Each row was made from one path, in order. Every step used is in the known rows, and no mark comes twice. Write each row's path.
Known rows
sikaled > zezud > reberi > getuz: [ 1.39 -2.34 -2.21 -2.53 -1.02 -3.49  3.35  1.40  0.65  0.96 -2.39  4.59
 -0.89  1.41  1.16  4.05  0.49  2.65  3.86 -1.62 -1.65 -2.24  1.55  2.31]
silizit > kozo > zezud: [ 0.53 -0.90  0.19 -3.65 -5.09 -4.18  1.26  0.76  0.28  0.77  1.20  3.27
 -0.03 -2.80  1.59  2.69 -3.62 -0.34  2.01 -3.02 -1.83 -1.31  1.58 -1.05]
getuz > silizit > kozo: [ 1.96 -1.12  0.25 -2.67 -1.71 -4.83  0.98  1.62  1.48  0.60  0.15  3.39
 -0.01 -3.75  1.66  2.11 -2.30 -0.61  1.30 -1.41  0.06 -1.11  1.11 -2.17]
gesud > pipa > zezud > kozo > bebogon > sikaled: [ 3.13 -1.07 -3.40 -1.56 -3.99 -1.84  1.06 -2.97 -2.63  1.25  1.80  1.22
 -2.42 -3.98 -0.53  1.64 -0.63  0.82  4.62 -2.48 -3.14 -5.09 -0.21  3.36]
reberi > zezud > kozo > getuz: [-0.39 -3.70 -0.73 -2.39 -2.06 -2.55  2.93  0.64  0.47  0.05  0.50  3.22
  2.06 -1.47  0.30  3.07 -0.64  4.76  1.52 -1.40 -0.66 -3.94  0.90  0.24]
tadur > zezud: [ 1.40 -0.57  1.34 -2.20 -2.01 -2.78  3.29  2.72  2.69  0.31 -0.87  3.98
  1.80 -2.86  2.57  2.74 -2.66 -0.43  1.53 -2.64 -3.75 -2.19  1.66 -0.69]
getuz > silizit > kozo > bebogon > sikaled > zezud > reberi: [ 2.91 -2.08 -2.99 -2.08 -2.49 -6.66 -0.09  0.51 -1.06  0.01 -1.42  1.74
 -2.57 -2.35 -0.74  0.67  1.01  2.59  5.67 -2.80 -4.04 -0.77 -1.95  0.94]
bebogon > kozo: [ 0.87 -1.28 -0.45 -2.16 -3.82 -2.75  2.35  1.31  0.84  0.82 -0.19  3.54
 -0.62 -2.64  1.54  3.14 -3.01  0.54  3.45 -0.07 -0.58 -2.85  1.12 -0.42]
pipa > zezud > kozo > getuz: [ 2.47 -4.30 -2.29 -0.83 -4.20 -2.64  2.50 -1.91  0.35  2.33  0.31  3.86
  0.53 -2.36  0.39  3.34 -1.93  2.98  1.52 -1.94 -2.14 -3.54  2.23  2.72]
tadur > zezud > reberi > getuz > silizit > kozo: [ 1.22 -1.77 -1.81 -2.69 -0.35 -5.57  0.67  1.57  0.41 -0.48 -1.31  4.13
  0.25 -0.73  1.95  2.52 -0.33 -0.29  1.06 -2.44 -1.94 -2.03  0.41 -2.93]
reberi > getuz > silizit > kozo > bebogon > sikaled > zezud: [ 2.08 -2.66 -2.33 -2.45  0.56 -6.06 -0.64 -0.47 -1.22  0.36 -0.40  2.73
 -0.94 -4.42  0.03 -0.78  3.30  1.42  3.34 -1.35 -3.62 -1.12 -2.12  2.56]
tadur > zezud > kozo: [ 2.21 -1.07 -0.29 -2.58 -3.24 -3.02  2.92  2.66  0.60  0.75 -0.72  2.78
  1.03 -3.12  2.09  3.50 -3.80  2.30  1.39 -2.72 -3.79 -3.52  1.88 -1.58]
gesud > pipa > zezud > kozo > silizit: [ 2.09 -2.35 -1.22 -1.71 -3.91 -2.03  2.70 -1.36 -0.73  2.20  1.46  2.62
  0.05 -4.09  0.80  2.16 -1.25 -0.87  2.23 -3.36 -1.45 -5.58  0.64  2.35]
silizit > kozo > zezud > reberi > getuz: [-0.05 -2.12 -2.21 -3.67 -3.98 -4.56  1.02 -0.52 -1.59  0.24  0.19  4.02
 -1.21  0.55  0.94  3.61 -1.61  0.78  2.58 -2.74 -0.11 -1.94  1.76 -1.34]
getuz > silizit > kozo > zezud: [ 1.12 -1.32 -0.88 -2.27 -3.43 -4.65  0.99  0.65  0.87  0.68  0.97  3.22
  0.24 -3.54  1.86  1.27 -2.05 -1.60  1.65 -2.70 -2.41 -0.94 -0.41 -1.53]
reberi > getuz: [ 0.89 -1.88  0.38 -2.61 -0.29 -2.33  3.32  0.42  0.83  0.76 -0.52  4.69
  0.24 -1.62  1.76  3.00 -0.50  0.81  1.61 -0.49  0.98 -2.85  2.34  0.30]
bebogon > sikaled > zezud > reberi: [ 2.61 -1.59 -1.88 -3.03 -2.15 -3.22  2.70  2.11  0.89  0.26 -1.96  2.82
 -2.08  0.43  0.01  3.86  0.25  4.21  5.35 -2.18 -2.88 -1.90 -0.12  2.86]
pipa > zezud > reberi > getuz > silizit > kozo > bebogon: [ 1.52 -3.55 -3.89 -1.34 -1.87 -5.89  0.09 -2.47 -1.58  0.91 -0.34  3.59
 -2.07 -1.19  0.19  0.94 -0.02 -1.10  3.85 -2.40 -0.40 -1.19  0.37  0.61]
kozo > getuz: [ 1.15 -2.70  0.88 -1.24 -2.45 -2.84  3.06 -0.71  2.18  0.97 -0.26  4.86
  1.65 -2.75  1.05  2.45 -0.95  1.84  1.48 -0.59 -1.16 -3.10  1.86  0.58]
zezud > reberi > getuz > silizit > kozo > bebogon: [ 0.96 -2.67 -2.27 -1.79 -1.61 -6.51  0.32 -1.25 -1.94  0.12 -0.80  3.45
 -1.63 -1.69  0.24  0.94  0.07  0.25  3.22 -1.58  0.53 -1.89  0.66 -2.31]
zezud > reberi > getuz: [ 0.95 -2.23 -1.11 -2.51 -1.14 -2.75  3.21  0.25  0.11  0.27 -1.51  4.52
 -1.14  1.23  1.15  4.08 -0.71  1.96  2.83 -1.13  1.62 -3.05  2.57 -0.54]
silizit > kozo > getuz: [ 0.91 -2.42  1.00 -2.74 -3.73 -4.62  1.02 -0.81  1.06  0.88  0.78  4.46
  1.29 -3.61  0.67  2.78 -2.20  1.87  0.64 -1.22 -0.43 -2.11  2.59 -0.74]

Write each row's path
[ 0.01 -3.09  1.11 -1.80 -3.64 -3.46  2.57  0.88  0.21  0.98 -0.31  3.40
  0.57 -4.60  1.02  1.21 -1.57  0.00  3.13 -1.14 -0.26 -3.48 -0.20 -0.32] => bebogon > kozo > silizit
[ 2.20 -2.59 -3.73 -3.61  0.32 -5.39  0.01  0.89 -0.67 -0.16 -1.28  3.20
 -2.21 -0.20  0.14  2.64  2.86  3.25  3.16 -1.56 -1.92 -1.36 -1.35  1.37] => bebogon > sikaled > zezud > reberi > getuz > silizit > kozo
[ 0.29 -2.22 -1.59 -2.33 -1.40 -4.63  0.69 -0.39 -0.19  0.56  0.80  4.07
  0.36 -2.85  1.82  1.22  0.28 -1.48  0.53 -1.80 -1.41 -1.64 -0.30 -1.08] => reberi > getuz > silizit > kozo > zezud
[ 0.72 -2.82 -3.12 -0.65 -1.33 -3.36  2.94 -0.61  0.09  0.15 -1.33  4.43
 -0.99  0.72  1.69  1.89  1.13 -0.14  2.55 -1.91 -1.53 -2.56 -0.86 -0.51] => kozo > zezud > reberi > getuz > silizit
[ 0.91 -1.64 -0.97 -2.50 -0.96 -3.17  3.31  1.51  0.76 -0.19 -2.00  4.61
  0.51  0.57  2.08  3.59 -0.77  1.04  2.14 -2.35 -2.10 -2.98  1.80 -0.85] => tadur > zezud > reberi > getuz
[ 1.71 -1.58 -0.04 -1.37 -2.53 -5.93  0.63 -0.30 -0.01  0.68  0.30  2.63
 -0.40 -5.03  0.97 -0.01 -2.05 -1.29  2.68 -1.90 -1.09 -1.25  0.43 -2.10] => getuz > silizit > kozo > bebogon
[ 0.06 -4.17 -1.91 -1.13 -0.43 -3.22  2.66  0.57  0.93 -0.03  0.23  3.20
  2.09 -2.32  0.66  1.71  1.26  3.76  0.83 -1.08 -1.19 -3.42 -0.85 -0.29] => reberi > zezud > kozo > getuz > silizit
[ 1.62 -2.52 -2.92 -3.77 -2.14 -6.03 -0.28 -0.23 -2.70  0.00 -0.87  2.58
 -2.54 -1.01 -1.04  1.81  1.54  3.87  5.11 -2.35 -2.36 -1.50 -0.05  2.16] => silizit > kozo > bebogon > sikaled > zezud > reberi > getuz
[ 1.20 -2.38 -2.08 -2.91 -0.69 -5.23  0.92  0.29 -0.37  0.10 -0.85  4.08
 -1.50 -0.11  1.07  3.11 -0.27  0.58  1.85 -1.38  1.62 -2.06  1.25 -2.54] => zezud > reberi > getuz > silizit > kozo
[ 2.53 -1.63 -0.61 -1.93 -2.04 -3.68  2.17  0.43  0.25  0.74 -0.91  2.32
 -0.93 -3.82 -0.07  0.68  0.33  2.68  5.47 -2.03 -4.77 -1.72 -1.04  3.83] => kozo > bebogon > sikaled > zezud
[ 2.95 -4.91 -3.55  0.32 -2.84 -3.19  2.22 -2.07  1.05  2.13 -0.13  3.93
  0.72 -2.96  0.77  1.81 -0.49  1.80  0.80 -1.63 -2.75 -3.39  0.21  2.02] => pipa > zezud > kozo > getuz > silizit
[ 2.53 -3.76 -0.51 -2.99 -2.43 -3.78  2.28  1.41 -0.87  1.27 -1.06  1.78
 -0.23 -4.09 -0.18  1.67  1.10  5.52  3.39 -3.04 -3.34 -3.89 -1.13  2.92] => bebogon > sikaled > zezud > kozo > silizit
[ 3.41 -1.80 -2.11 -3.28 -2.36 -2.75  2.30  2.05 -0.39  1.20 -1.09  1.90
 -1.44 -2.45  0.28  3.59 -0.54  5.63  3.63 -2.03 -3.79 -3.05  0.13  2.80] => bebogon > sikaled > zezud > kozo
[-0.10 -1.77 -0.45 -3.60 -1.50 -2.03  3.24  2.76  0.03  0.00  0.39  2.27
  0.38 -0.97  0.95  4.02 -2.07  3.47  2.53 -2.14  0.42 -3.22  1.32 -0.49] => reberi > zezud > kozo
[ 2.78 -1.79 -1.65 -2.16 -1.51 -6.30 -0.29  0.68 -0.44  0.44 -0.43  1.92
 -1.16 -5.14 -0.10 -0.48  1.16  1.47  4.37 -2.22 -4.85 -0.59 -2.20  1.80] => getuz > silizit > kozo > bebogon > sikaled > zezud
[ 1.56 -2.87 -3.51 -1.58 -1.47 -7.03  0.53 -0.36 -1.23  0.72 -1.63  3.53
 -1.48 -1.44  0.23  0.74  1.31  1.00  4.03 -2.37 -2.70 -1.15 -0.28  0.60] => sikaled > zezud > reberi > getuz > silizit > kozo > bebogon
[ 1.75 -2.34 -2.41 -2.24 -0.35 -6.24 -0.78 -0.31 -2.08 -1.43 -1.06  2.49
 -1.04 -2.48  0.27  0.07  1.81  1.21  3.13 -2.56 -3.56 -1.95 -1.82 -1.74] => tadur > zezud > reberi > getuz > silizit > kozo > bebogon > sikaled
[ 2.35 -3.37 -3.91 -0.77  0.58 -4.97  1.79 -0.88 -1.15 -0.07 -2.52  3.02
 -2.15 -0.96 -0.32  0.00  4.01  2.70  5.27 -1.47 -3.82 -2.07 -2.71  2.93] => kozo > bebogon > sikaled > zezud > reberi > getuz > silizit
[ 0.37 -2.43 -1.01 -3.22 -1.46 -2.87  1.63  0.67 -2.42 -0.92  0.75  0.78
 -0.79 -2.87 -0.79  1.54 -0.06  4.93  4.43 -2.36 -0.95 -3.39 -0.98  0.66] => reberi > zezud > kozo > bebogon > sikaled
[ 2.68 -2.14 -0.97 -2.33 -3.43 -3.41  1.51 -0.72 -2.58  0.38 -0.02  1.28
 -1.94 -4.12 -0.68  1.58 -1.55  4.47  4.12 -1.76 -1.59 -3.78  0.38  0.13] => zezud > kozo > bebogon > sikaled
[-0.33 -2.17 -0.68 -2.51 -2.33 -3.21  2.75  1.02 -1.61  0.04  0.47  1.64
  0.07 -2.65  0.24  1.82 -1.97  3.16  4.12 -2.39 -0.67 -2.90  0.61 -0.39] => reberi > zezud > kozo > bebogon
[ 0.09 -1.41 -1.55 -1.39 -5.54 -2.46  2.35  0.55  0.32  0.89  0.45  3.40
 -0.58 -2.53  1.85  2.29 -2.77 -0.50  3.62 -1.35 -3.12 -2.58 -0.57  0.19] => bebogon > kozo > zezud
[ 2.63 -1.62 -0.84 -2.08 -3.09 -3.58  1.44  0.68 -1.75 -0.10 -0.51  1.26
 -0.32 -4.75  0.32  1.09 -1.46  3.78  3.30 -2.99 -5.37 -3.77 -0.12 -0.27] => tadur > zezud > kozo > bebogon > sikaled
[ 0.59 -1.20 -1.30 -3.58 -5.98 -4.64  1.28  0.66 -0.47  0.39  0.24  2.99
 -1.42 -0.06  0.94  3.84 -3.89  0.77  3.61 -3.54 -1.07 -1.41  1.87 -1.84] => silizit > kozo > zezud > reberi
